What can hang from each mark:
F: L
P: Z
V: B
Z: B
L: F
G: A X
U: B T X
A: G T
X: B G
T: A B U
B: A F T V Z

Every row comes from one small tree of marks. The marks that hang from a mark follow it in brackets, in alphabetical order. Every link used is in the known rows. Which tree was each row made from?
(in the rows, 128 means zero)
Known rows:
V[B[F[L] Z]]: [148 130 155 137 179  92 120  82 129 101 148  82 129 149 113 136 125 136
 177 100 110 142  99 150 129  93  80 127 102 158 147 177 144]
V[B]: [162 124 146 141 191  86 165 108 108 102 209  79 120 133 111 140 173 169
 187 107  94 154 106 155 135 111  79 121 104 140 154 175 124]
X[B[F[L]] G[A]]: [117 121 172 132 183  97 119  93 106 102 196 147 127 168  33 123 127 157
 133 109 102 106 127 136 158 132  97 129 110 156 157 170 166]
B[A F[L] T V]: [102 147 181 134 145  90 111 108 130 158 154 134 127 132  51 130 110 127
 134  93 112  63  95 144  76 110 104  71  39 149 160 151 140]
P[Z[B[F]]]: [140 136 129 144 192 106 133 137 136 131 150 120 133 134 153 148 170 183
 118 100  93 125  97 149 119 128  87 116  81 156 133 167 134]
B[A[G] F[L] Z]: [139 123 144 144 166  87 109 102 124 140 156 137 150 159  96 161 104 137
 139  93 133 128  99 123 138 119  86  82  71  94 147 154 166]
P[Z[B[F V]]]: [127 146 154 128 159 101 127 144 146 124 152 116 119 101 145 136 174 172
 113  95 109 113  92 151 105 116 106 117  67 169 146 152 138]
A[G[X]]: [163 124 103 132 183  75 134 173 107 125 185 120 149 117 117 148 153 179
 177 107 126 150 103 133 187 130  78 104  78  91 155 152 149]
P[Z[B]]: [165 130 141 131 191  94 157 121 127 129 176  99 133 125 142 149 183 190
 136 108  93 152  91 151 133 125  91 113  98 153 143 157 119]
V[B[A[G T] Z]]: [140 111 156 130 144 104 138 113 109  98 220  96 125 145 103 140 126 138
 173  84 133 164 118 139 133 109 101 126 107 114 148 151 123]
G[A[T] X[B]]: [155 124 115 117 172  97 135 149  98 104 199 155 136 141  42 109 146 156
 170  98  94 134 125 126 153 136  91 147 107 153 153 154 136]
U[B[V] T[A]]: [175 113 204 191  99  86 143 119 123 103 214 102  99 126  79 155 162 137
 159 100  91 149 116 163  81 114 123  91  90 176 152 154 176]
T[B[V Z]]: [157 130 160 119 127  80 131 135 139 128 167  77 108 101 104 126 161 138
 165 100 110 171 107 157 103  89  97 133  98 161 135 136 118]
V[B[T[A]]]: [124 127 177 149 175 100 158 109 110 120 206  99 114 158  63 145 146 154
 173  99  86 139 116 156  98 124  88  75  68 169 138 167 111]
Z[B]: [169 124 154 129 195  79 160 105 110 125 183 109 122 123 140 147 174 163
 143 107  94 152 117 155 134 122  75 114  99 141 140 163 135]
G[X[B]]: [158 127 122 117 187  73 138 142 116  90 156 109 125 129  94 134 173 173
 178 123  96 147 115 137 175 134  71 110  89 148 156 166 146]
U[X[B[F V]]]: [133 125 151 129 137  76 161 152 129  88 170 107 109 103  98 128 184 161
 150 114 108  92 121 150 122 130  88 117  84 162 155 161 155]
U[B[Z] T]: [193 108 172 190 124  78 133 111 132  83 184  70 116 130 119 148 157 134
 175 111  89 194 114 168 108 114 115 123 123 161 137 167 166]
T[A[G[X]] B]: [153 115 123 147 158  98 138 173 108 147 195 124 126 149  95 149 139 172
 174  97 115 151 117 131 168 116  66  96  75 114 130 136 136]
L[F]: [164 121 127 145 194  96 162 142 110 146 174 123 136 113 130 153 164 159
 144 107  89 160 116 132 115 118  85  91  79 125 149 190 147]
B[A[G] F T]: [ 96 127 146 157 167 104 123 145 114 149 188 146 138 152  81 149 125 147
 128  87 117  95 110 134 109 145  93  66  41  93 135 160 143]
U[B[V] T[A] X]: [183 106 193 204  72  80 179 147 124  98 220  92  99 118  87 151 168 149
 169 110  88 132 125 173  89 120 117  90  98 181 155 148 171]
A[T[U[B]]]: [162 118 115 158 151  99 145 120 114 108 217  93 133 164 114 148 172 147
 164 117 115 147 119 168 101 128 107 175  98 133 132 170 123]
T[A B[F] U[X[G]]]: [106 116 119 181 116 100 151 181 131 147 192 124 116 194 107 153 164 176
 139 128 108 118 151 172 112 144  88 117  69 162  95 154 121]
P[Z]: [169 129 109 140 193  85 149 141 128 141 178 104 151 131 102 157 183 193
 160 112  95 155  80 143 121 125  96 107  93 141 150 161 118]
V[B[T]]: [129 131 167 138 182  95 158 109 111 107 204  71 116 131  87 126 155 157
 185 103  94 137 106 165 113 114  90 109  88 153 145 176 106]
X[B G[A]]: [134 119 170 130 175  87 149 116 102  89 227 139 117 152  38 127 168 174
 141 114  89 149 135 137 159 151 105 121 114 154 152 162 144]
B[F]: [147 124 110 150 196  84 130 141 119 141 165 132 140 137 116 152 166 158
 148 101  97 127 112 141 114 127  76 109  77 131 139 178 144]
G[A[T[U]] X[B[F]]]: [119 138  82 140 156 111 110 160 111 114 178 177 146 182  55 112 147 151
 142 106 107 110 132 125 123 163 101 162  68 143 119 162 147]
B[A[G] T Z]: [122 124 163 138 148  84 129 127 122 132 186 116 137 142  76 148 127 140
 143  97 119 154 107 137 120 138 102  62  58 105 135 143 127]
U[B[F V]]: [135 129 159 160 142  97 125 143 132  95 178 105 108 107 125 143 170 143
 144  98 104 110 108 159 106 109  99 126  74 149 161 171 159]
A[T[B[Z]]]: [170 110 126 120 152  95 127 133 125 137 182  84 126 133 107 126 142 129
 178  93 111 179 121 160 104  84  85 170 130 159 122 146  98]
F[L]: [187 124 136 128 203  67 149  88 107 148 179 102 148 136  83 151 146 160
 176 111 107 138  91 145 135 106  78 115 105 130 164 163 139]

Write each row's tree:
[135 115  90 131 158 117 105 198 114 142 180 119 136 131 127 122 118 149
 175  83 141 116 122 143 157  95  71 173  98 110 129 151 128]
A[G[X] T[B[F]]]
[119 150 144 128 139  75 136 131 129 144 187 100 129 126  70 131 175 148
 146 118 118 127 102 162  74 140 122 110  37 143 128 147 115]
B[T[U] V]
[ 92 120 170 136 151  88 101 130 139  81 144 134 109 166  94 146 149 151
 120 119 101 147 145 141 141 143 100  86  83 168 136 171 153]
X[B[A F Z] G]
[153  99 176 194  86  81 175 163 121 133 218  85 105 144  95 129 147 172
 170 123  90 134 141 181 123 120 101 104 129 162 129 148 130]
U[T[B[A]] X[G]]
[ 88 138 191 171 115 110 122 141 137 108 174 119  99 124  87 136 139 125
 127  93  95  76 112 162  74 124 110  81  40 155 156 165 142]
U[B[A F T V]]
[130 146 118 111 121  92 126 152 114 104 204 149 129 141  32 100 162 151
 152 109 119 122 119 131 120 151 122 161  72 154 142 135 138]
G[A[T[U]] X[B[V]]]
[121 129 105 150 152  87  95 183 133 122 134 153 147 143 124 154 124 153
 145  96 124 139 113 118 161 142  80  69  44 100 136 151 162]
B[A[G[X]] F Z]
[105 152 199 125 132  99 144 128 142 134 174 112 110 109  95 128 156 166
 113  99  95 105  90 156  83 130 120  67  48 171 150 135 107]
P[Z[B[A T V]]]
[136 135 137 130 145  75 104 145 146 122 136 116 127 106 116 141 161 137
 140  97 114 146 108 144  95 111 103 108  66 158 140 155 149]
B[F V Z]
[147 134 145 120 102  57 164 127 142  79 167  76 115 127  91 131 200 156
 155 137 120 155 119 158 115 147 111 127  75 164 130 137 140]
T[U[X[B[V Z]]]]
[148 124 130 101 106  95 103 188 130 119 177  86 121  91 115 110 125 133
 183  87 155 163 115 148 152  78 101 169 104 134 141 117 118]
A[G[X] T[B[V Z]]]
[115 112 182 175  98  96 158 162 128  74 215  99 114 134  65 122 138 152
 153 116  89 147 139 181 135 142 122 113 104 178 144 155 115]
U[B[T Z] X[G[A]]]
[ 93 130 172 108 110  87 124 126 124  98 211 120 106 158  63 125 171 155
 127 126 132 124 143 155 107 143 131 139  78 162 144 143 126]
X[B[A[T[U]] V] G]
[ 99 129 165 162 173 114 133 124 119 123 184 122 115 166  77 143 137 148
 156  91  86 112 121 151  89 126  85  76  55 172 127 179 124]
V[B[F T[A]]]
[146 110 128 155 139 109 131 170 106  98 211 122 129 137 114 146 126 154
 172  96 126 125 119 143 165 122  91 125  91 100 165 152 142]
U[B[A[G[X] T]]]
[118 127 152 159 157  99 126 117 134 101 154 114 118 159 118 143 141 144
 153  95  92 143 115 142 107 124  83  84  72 150 135 174 140]
V[B[A F Z]]
[144 134 161 132 128  68 130 128 137 129 159 122 121 115  88 146 161 142
 143 102 104 156 107 138  95 123 107  72  62 150 153 139 135]
B[A V Z]
[124 136 143 155 175 109 137 135 137 137 151 144 131 151 140 153 159 179
 105  97  86 109  99 138 106 140  89  80  63 149 136 163 135]
P[Z[B[A F]]]
[145 113 109 138 170 114 125 152 116 154 183 111 127 142 113 126 139 140
 162  86 107 119 124 156  96  89  75 175 115 146 121 165 112]
A[T[B[F]]]
[144 127 141 180 123  89 140 107 135  98 178 101 124 181 112 164 170 144
 141 125  97 169 113 154 100 153 109 101  64 131 125 160 140]
T[U[B[A Z]]]
[126 128 155 152 179  97 140 116 118 136 158 153 117 148 141 149 153 154
 111  96  87 107 125 141 112 138  76  83  63 137 133 168 148]
Z[B[A F]]
[151 120 115 156 169  82 149 123 104 151 217 138 149 183  83 180 172 171
 140 113 128 160 113 130 122 159  97  90  50  89 117 147 151]
T[A[G] U]
[144 105 153 113 167  97 148 110  96 105 229 130 126 150  71 145 146 150
 150  95 126 131 124 126 144 130  94 124 107 101 155 150 143]
X[B[A[G T]]]
[120 121 183 145 168 105 155 114 100 115 235 100 118 155  67 149 137 158
 167  90 112 141 113 147 127 126  92  80  71 126 141 159 125]
V[B[T[A[G]]]]
[152 125 126 158 135  88 137 119 132 150 173 109 127 192  87 155 166 147
 149 116 101 191 121 148  88 130  94 110  69 153  88 139 118]
T[A B[Z] U]
[124 141 198 109 152  80 146 115 123 123 179  98 101  90 108 121 161 142
 132  98 103 120 112 169  98 113 105 104  69 167 146 147 120]
Z[B[T V]]
